Every row comes from one small tree of marks. The marks that hang from a mark follow it in brackets, in the order of their numbers. Every link used is in the known rows. Which tree was each row made from?
Known rows
J641[J767[J126] J938]: -12.4,10.9,5.4,16.4,31.8,-2.6,12.8,-4.3,43.7,-36.1,-60.3,1.4,14.9,5.3,-8.4,-7.2,3.2,-26.9,12.6,-8.4,19.3,6.1,-4.1
J180[J126 J387 J938]: 13.2,-5.1,-16.1,4.5,-2.4,17.5,8.9,2.0,33.2,9.4,27.4,-19.1,-24.1,-16.2,10.4,-12.3,6.6,5.2,-13.5,-4.1,8.0,22.5,20.0
J767[J180[J126 J387] J641 J938]: 13.7,5.6,-36.3,-10.0,5.6,16.1,-0.3,2.8,-27.4,34.3,69.3,-5.7,-25.6,-21.5,7.9,-1.5,-8.2,20.0,-14.9,-3.9,-7.5,-14.8,20.0
J767[J180 J641[J126]]: 15.4,2.5,-1.6,4.5,-7.0,-17.1,-6.7,-1.0,-48.2,9.3,57.2,8.4,5.2,-11.4,-14.4,15.1,-27.4,25.0,-16.9,-16.2,-35.7,-2.7,4.2
J387[J126 J641[J767 J938]]: -13.0,-25.2,27.0,-9.4,-17.7,7.8,-0.6,-5.5,70.7,-22.1,-37.8,11.3,-2.7,2.0,-3.4,2.7,23.4,-11.8,7.6,-9.0,9.4,-16.9,-15.5
J180[J126 J387 J767[J641 J938]]: 2.4,2.3,-42.7,7.2,2.3,-4.2,5.0,-3.1,-0.1,13.5,24.8,-8.8,-23.0,-15.0,-23.1,-11.2,-14.4,11.2,-5.0,14.4,2.0,1.9,-13.4
J641[J767[J180[J126 J387]] J938]: -1.0,-9.5,-12.8,-2.9,16.5,27.5,-10.5,-5.2,45.0,7.6,34.7,-20.0,-23.6,-28.2,-18.7,2.8,25.1,-2.9,-8.0,-47.2,18.9,-4.4,21.8
J938[J641[J126 J767]]: 0.9,-6.5,28.0,11.8,-24.8,-26.9,-4.2,2.3,-66.5,-17.4,-32.5,-3.7,4.4,-2.1,-36.7,2.7,-4.2,-12.6,5.2,-32.4,-11.0,9.9,-1.6
J180[J387]: 12.9,-5.5,9.8,-9.6,41.2,-5.5,14.3,6.5,-4.6,2.2,-0.5,-6.0,-14.2,-12.1,16.0,-7.2,2.7,3.9,-3.2,4.3,-2.6,-3.1,23.6
J387[J126 J938[J641[J767[J180]]]]: -10.6,-12.4,7.2,-3.3,-13.4,17.1,-19.4,-7.5,14.7,4.2,6.2,3.8,4.4,1.1,-9.1,19.2,6.8,10.3,-2.7,-2.3,-6.4,-7.5,3.9
J387[J126[J938[J641[J767[J180]]]]]: -17.2,-4.2,-2.0,-11.9,-15.0,7.6,-24.0,-2.7,-39.7,14.5,9.2,-7.1,15.1,3.0,2.5,13.3,10.1,4.6,2.1,-3.2,-7.4,1.8,15.6
J180[J938]: 4.3,9.5,-3.2,6.5,0.7,1.2,7.4,-5.7,20.3,-8.4,-21.6,-0.1,-2.9,7.5,20.3,14.1,-2.7,5.3,-9.4,16.3,0.9,19.7,18.4
J767[J126 J180[J387 J938[J641]]]: 15.8,17.8,-4.2,4.5,-0.3,19.7,-2.0,6.8,0.4,8.4,7.6,-5.9,11.0,12.0,39.3,13.0,6.3,3.0,-9.5,-7.5,-11.7,17.4,34.4
J180[J767]: -1.7,-1.4,-12.5,5.2,17.5,-25.6,1.1,-7.9,6.7,-15.0,-30.7,6.1,-9.3,4.5,-18.0,12.4,-21.8,7.9,-3.2,26.8,-0.4,12.4,-6.9
J126[J938[J641]]: -5.5,11.0,7.2,-0.3,36.8,1.6,-4.4,6.5,-30.3,7.9,-20.7,-3.7,30.3,22.4,33.8,7.8,7.4,-0.2,6.3,26.5,0.4,0.1,12.4
J767[J180[J126] J938[J641]]: 7.1,6.6,-25.4,-11.0,-25.5,0.3,-10.5,1.0,-51.9,25.4,1.1,3.5,-20.2,3.7,13.7,13.5,-19.5,6.1,-5.7,9.3,4.4,-8.5,20.2
J180[J126 J387]: 15.7,-16.9,-7.1,-4.7,25.4,-0.4,11.6,8.5,2.5,8.5,30.8,-14.6,-29.4,-24.1,-0.6,-22.3,-5.2,3.5,-6.8,-2.7,5.4,2.6,14.6
J641[J126 J767[J180[J387]] J938]: 0.2,-2.6,19.3,3.6,7.1,5.3,-5.9,-6.6,7.7,6.4,14.0,-14.1,1.4,-25.4,-21.8,-1.3,19.9,-6.1,0.2,-57.1,2.5,-4.6,15.3
J180[J126 J767[J641]]: 1.9,-8.0,-41.6,17.6,1.3,-13.7,-6.9,-5.7,13.4,-9.5,32.4,0.0,-17.3,-7.9,-39.6,8.6,-28.3,21.8,-16.0,11.7,-9.6,13.4,-21.2
J641[J126]: 10.6,-4.7,18.1,6.6,0.6,-33.8,12.3,1.7,-40.5,-5.6,-10.0,3.3,1.1,-7.8,-11.1,-12.9,-27.8,0.3,0.4,1.0,-10.8,7.1,-1.4
J180[J387[J126] J767[J641] J938]: 1.5,-9.6,-28.9,11.0,-26.6,5.3,-1.9,-10.6,47.8,3.6,25.7,-9.1,-10.9,-12.9,-11.4,6.1,-0.4,26.3,-16.4,9.4,-21.9,25.0,2.0
J938[J641[J126 J767[J180]]]: 4.7,-2.9,17.8,3.3,-32.4,-17.8,-17.9,-0.8,-73.5,-3.0,-1.4,-2.0,1.1,-4.5,-32.9,19.8,-5.0,-0.1,-3.9,-42.7,-18.9,4.9,10.1
J938[J641]: 8.5,-1.9,9.6,-3.5,13.9,-12.6,-0.9,5.4,-30.6,-7.5,-35.8,4.4,-2.6,12.9,15.2,18.3,-5.7,1.4,-3.6,9.6,-7.9,-1.6,20.1
J641[J126 J767[J180] J938]: -6.3,1.6,12.3,8.5,-8.2,-5.9,-9.9,-12.3,2.3,-5.4,-5.7,-2.5,6.9,-12.3,-29.2,11.6,2.3,-5.2,0.4,-43.4,3.0,-0.7,4.9

Write each row's tree
17.1,-24.4,13.7,-13.2,10.7,8.2,9.0,14.8,28.7,3.3,37.7,0.1,-23.1,-7.9,10.7,-18.6,10.9,2.6,-5.3,-0.5,3.2,-14.1,-8.7	J180[J126 J387[J641]]
-2.1,6.3,10.8,12.3,7.3,-15.5,4.3,6.7,-31.9,-33.4,-54.1,1.4,8.2,13.9,-12.3,1.3,-5.9,-21.0,8.6,-7.1,-2.0,11.7,0.6	J938[J641[J767[J126]]]
-18.9,18.7,2.4,13.4,44.0,-4.7,11.7,3.9,-14.3,-20.9,-27.4,-5.5,35.0,11.4,-0.1,-23.4,0.5,-22.4,18.3,18.3,13.0,14.5,-14.2	J641[J767[J126[J938]]]
7.4,23.2,-17.3,7.4,-3.6,4.7,5.0,-3.2,17.8,-7.0,2.1,6.1,10.7,12.6,28.0,11.9,-18.6,4.5,-9.1,13.6,-5.3,22.9,16.9	J767[J126 J180[J938]]
-4.4,-3.1,-6.0,-16.7,-37.2,8.0,-8.6,-0.6,-12.1,3.3,14.6,10.0,-23.9,1.6,-12.3,5.5,4.0,-6.0,0.4,-7.0,14.9,-18.2,-15.1	J387[J641[J767[J180[J126] J938]]]
-8.1,-6.9,3.9,-7.8,6.5,-3.9,-4.3,3.9,-27.5,15.0,-17.4,-2.8,20.8,10.9,30.5,-6.0,-4.6,3.9,6.8,32.3,-7.2,1.9,10.4	J387[J126[J938[J641]]]
-1.9,-23.3,22.6,-11.3,-8.0,4.7,5.5,-1.8,77.5,-8.0,-29.0,19.1,0.8,8.3,29.4,0.7,8.0,0.3,3.5,17.9,4.3,-22.2,-10.1	J387[J126 J641[J938]]
13.0,-8.6,36.5,-9.3,5.2,12.1,-1.4,3.9,42.8,15.1,30.1,7.1,13.2,-3.7,20.0,-0.1,21.7,4.3,-1.5,-30.7,-5.5,-26.6,-2.6	J767[J180[J387[J641[J126 J938]]]]
-3.1,-21.4,19.5,-1.9,9.9,27.2,0.2,4.1,80.7,-12.4,6.8,-8.3,-13.2,-10.4,-10.8,-10.6,42.3,-15.5,3.2,-35.4,24.1,-16.9,-12.9	J180[J126 J387[J641[J767 J938]]]
0.2,-3.5,42.0,-8.3,-24.8,-11.4,14.6,6.8,-33.7,-2.1,-16.6,1.1,-0.6,-6.2,-14.8,-27.2,17.5,-21.9,18.7,-19.8,5.2,-16.1,-22.0	J180[J387[J641[J126 J767[J938]]]]
-12.7,-8.2,-2.5,-17.3,13.8,13.7,-8.5,-1.3,-15.1,25.1,44.0,-18.9,2.0,-21.7,1.9,-13.1,20.3,6.0,2.8,-9.0,-2.1,0.3,20.2	J641[J767[J180[J387[J126[J938]]]]]
3.4,5.8,-6.7,11.8,-8.4,6.7,-8.2,-4.9,23.8,-0.3,-25.0,-12.8,-0.9,11.1,4.6,21.6,15.0,7.2,-8.6,1.8,-4.5,25.6,15.3	J180[J387 J767 J938[J641]]
5.5,6.0,-32.5,-11.6,-11.4,-3.2,0.7,-3.5,-32.0,23.0,14.4,3.7,-27.5,-8.2,9.1,0.4,-28.2,8.0,-6.1,17.6,10.8,-5.7,14.3	J767[J180[J126] J938]
-2.2,-1.5,26.2,3.2,7.4,-10.7,12.0,9.1,16.1,-41.7,-31.5,16.1,10.0,17.7,-7.5,-8.8,3.6,-20.3,11.6,2.7,2.1,-3.7,-27.3	J387[J641[J767[J126]]]
-14.1,-25.1,33.5,-4.5,-7.1,13.4,2.3,-2.2,69.3,-18.2,-7.6,16.1,6.7,6.8,-7.4,-8.0,16.8,-1.6,8.1,17.8,3.9,-17.4,-38.2	J387[J126 J641[J767] J938]
-0.2,-0.3,-32.6,21.1,-40.0,-1.5,-15.0,-8.4,27.4,-6.2,-17.1,-9.2,-12.8,12.5,-18.5,19.9,-10.8,8.4,-13.0,8.6,4.3,34.7,-4.9	J180[J126 J767 J938[J641]]
7.5,9.3,-41.9,-4.7,-11.5,5.3,-4.8,-3.1,-33.4,22.5,48.7,6.2,-20.8,-8.8,1.0,10.9,-25.7,20.0,-14.7,11.0,-6.4,-10.9,8.5	J767[J180[J126] J641 J938]
-4.0,-15.6,-20.4,7.3,12.9,4.0,-1.6,-11.0,73.6,2.4,7.3,-4.2,-3.5,-16.7,-11.2,1.7,2.6,17.6,-7.0,3.3,-9.8,-1.2,-1.5	J180[J387[J126] J767[J641[J938]]]
-7.4,24.2,-12.7,-1.7,-1.7,-10.5,8.0,-3.6,-41.5,-9.3,-33.1,8.6,-0.6,4.9,-4.4,-2.3,-18.5,-17.7,11.2,7.0,9.8,0.9,4.5	J641[J767[J126 J180 J938]]
10.9,2.6,-25.3,2.7,-38.6,16.4,-20.3,-2.4,1.2,14.4,26.2,-5.9,-14.5,5.5,12.6,30.1,-4.4,16.2,-22.9,-9.0,-4.7,18.7,26.9	J767[J180[J126 J938[J641]]]
3.3,25.8,-17.1,-5.9,10.2,-12.2,14.5,0.2,-35.3,4.7,-25.8,15.4,4.2,10.9,28.0,-4.1,-34.0,-6.0,7.0,32.0,4.2,-3.2,9.5	J767[J126 J180 J938]
9.4,13.1,-7.1,-21.2,20.4,3.4,8.2,0.4,-34.2,28.4,8.2,-0.6,-17.6,-9.7,30.4,2.0,-2.6,6.6,-0.7,10.8,2.0,-15.2,34.2	J767[J180[J387] J938]
1.7,21.7,-1.8,3.8,5.8,-16.8,17.6,7.8,-46.7,-8.1,-73.9,12.6,12.5,25.2,31.6,-8.5,-24.6,-18.6,15.9,34.5,5.5,-0.4,4.7	J767[J126 J938[J641]]
-1.3,21.0,-6.1,-7.2,14.5,2.1,12.9,2.0,-36.1,2.2,-11.7,-3.9,-5.0,-8.0,3.8,-14.2,-0.9,-17.8,11.8,-6.9,9.6,-2.2,14.8	J641[J767[J126 J180[J387] J938]]
-17.0,9.0,12.2,3.6,24.5,3.8,-10.7,2.5,-35.4,-6.6,-30.2,-10.0,26.9,16.0,1.5,10.2,23.0,-11.8,9.8,1.7,5.6,4.2,5.7	J126[J938[J641[J767]]]
-6.5,16.9,9.0,-9.5,-14.5,-1.7,5.7,2.7,-12.9,-14.8,-25.2,22.6,8.0,20.4,7.9,2.0,-1.0,-18.0,13.7,8.0,7.1,-15.3,-18.8	J387[J641[J767[J126 J180 J938]]]
-14.1,15.7,14.6,-4.2,23.6,11.7,-4.8,7.5,6.0,-11.2,14.8,10.7,40.6,25.2,14.7,-2.0,15.8,-11.7,11.8,8.9,3.6,-6.6,-25.4	J387[J641[J767[J126[J938] J180]]]
-11.1,12.2,-10.6,25.1,15.1,-21.3,-5.3,-5.9,-21.5,3.5,27.0,-2.5,40.8,5.9,-26.1,-5.7,-19.1,15.2,2.4,18.1,-17.6,15.1,-36.0	J180[J767[J641[J126[J938]]]]
5.4,-12.5,-9.5,6.8,-25.2,15.7,-2.6,-0.6,78.1,-2.5,23.8,-4.8,-16.9,3.4,-5.8,-2.4,15.9,8.7,-10.0,4.2,8.0,16.5,-24.7	J180[J126 J387[J641] J767 J938]
-3.2,13.4,-17.5,18.0,-21.4,-35.1,5.0,-9.6,-43.5,-0.5,-13.9,9.2,7.6,0.4,-33.0,-3.3,-37.6,8.8,3.8,17.1,-13.7,5.7,-30.2	J180[J767[J641[J126] J938]]
-6.0,-20.5,23.5,-24.6,-29.9,-0.1,13.1,4.0,0.0,0.5,-24.0,4.4,-19.5,-9.0,3.1,-23.2,20.6,-14.5,15.1,2.3,6.4,-21.0,-8.3	J180[J387[J126 J641[J767[J938]]]]
10.8,-11.9,45.8,-0.2,13.1,3.3,11.9,6.5,49.0,-0.1,-3.0,3.9,14.5,-1.5,16.8,-16.7,22.5,-7.3,7.6,-20.4,1.3,-21.0,-13.0	J180[J387[J641[J126 J938]]]
-6.0,-10.2,-4.3,0.2,24.6,11.3,-3.3,6.9,48.9,12.7,38.5,-8.5,9.0,6.3,2.5,-22.2,16.3,5.1,5.3,22.6,13.6,-1.5,-36.6	J180[J126[J938] J387[J641] J767]
-10.9,2.7,31.3,-3.6,-8.6,0.2,-13.3,2.2,-26.2,4.6,35.4,4.4,34.8,9.2,-9.7,-1.2,17.5,-2.5,7.9,-17.2,-5.5,-8.8,-29.1	J387[J641[J126[J938] J767[J180]]]
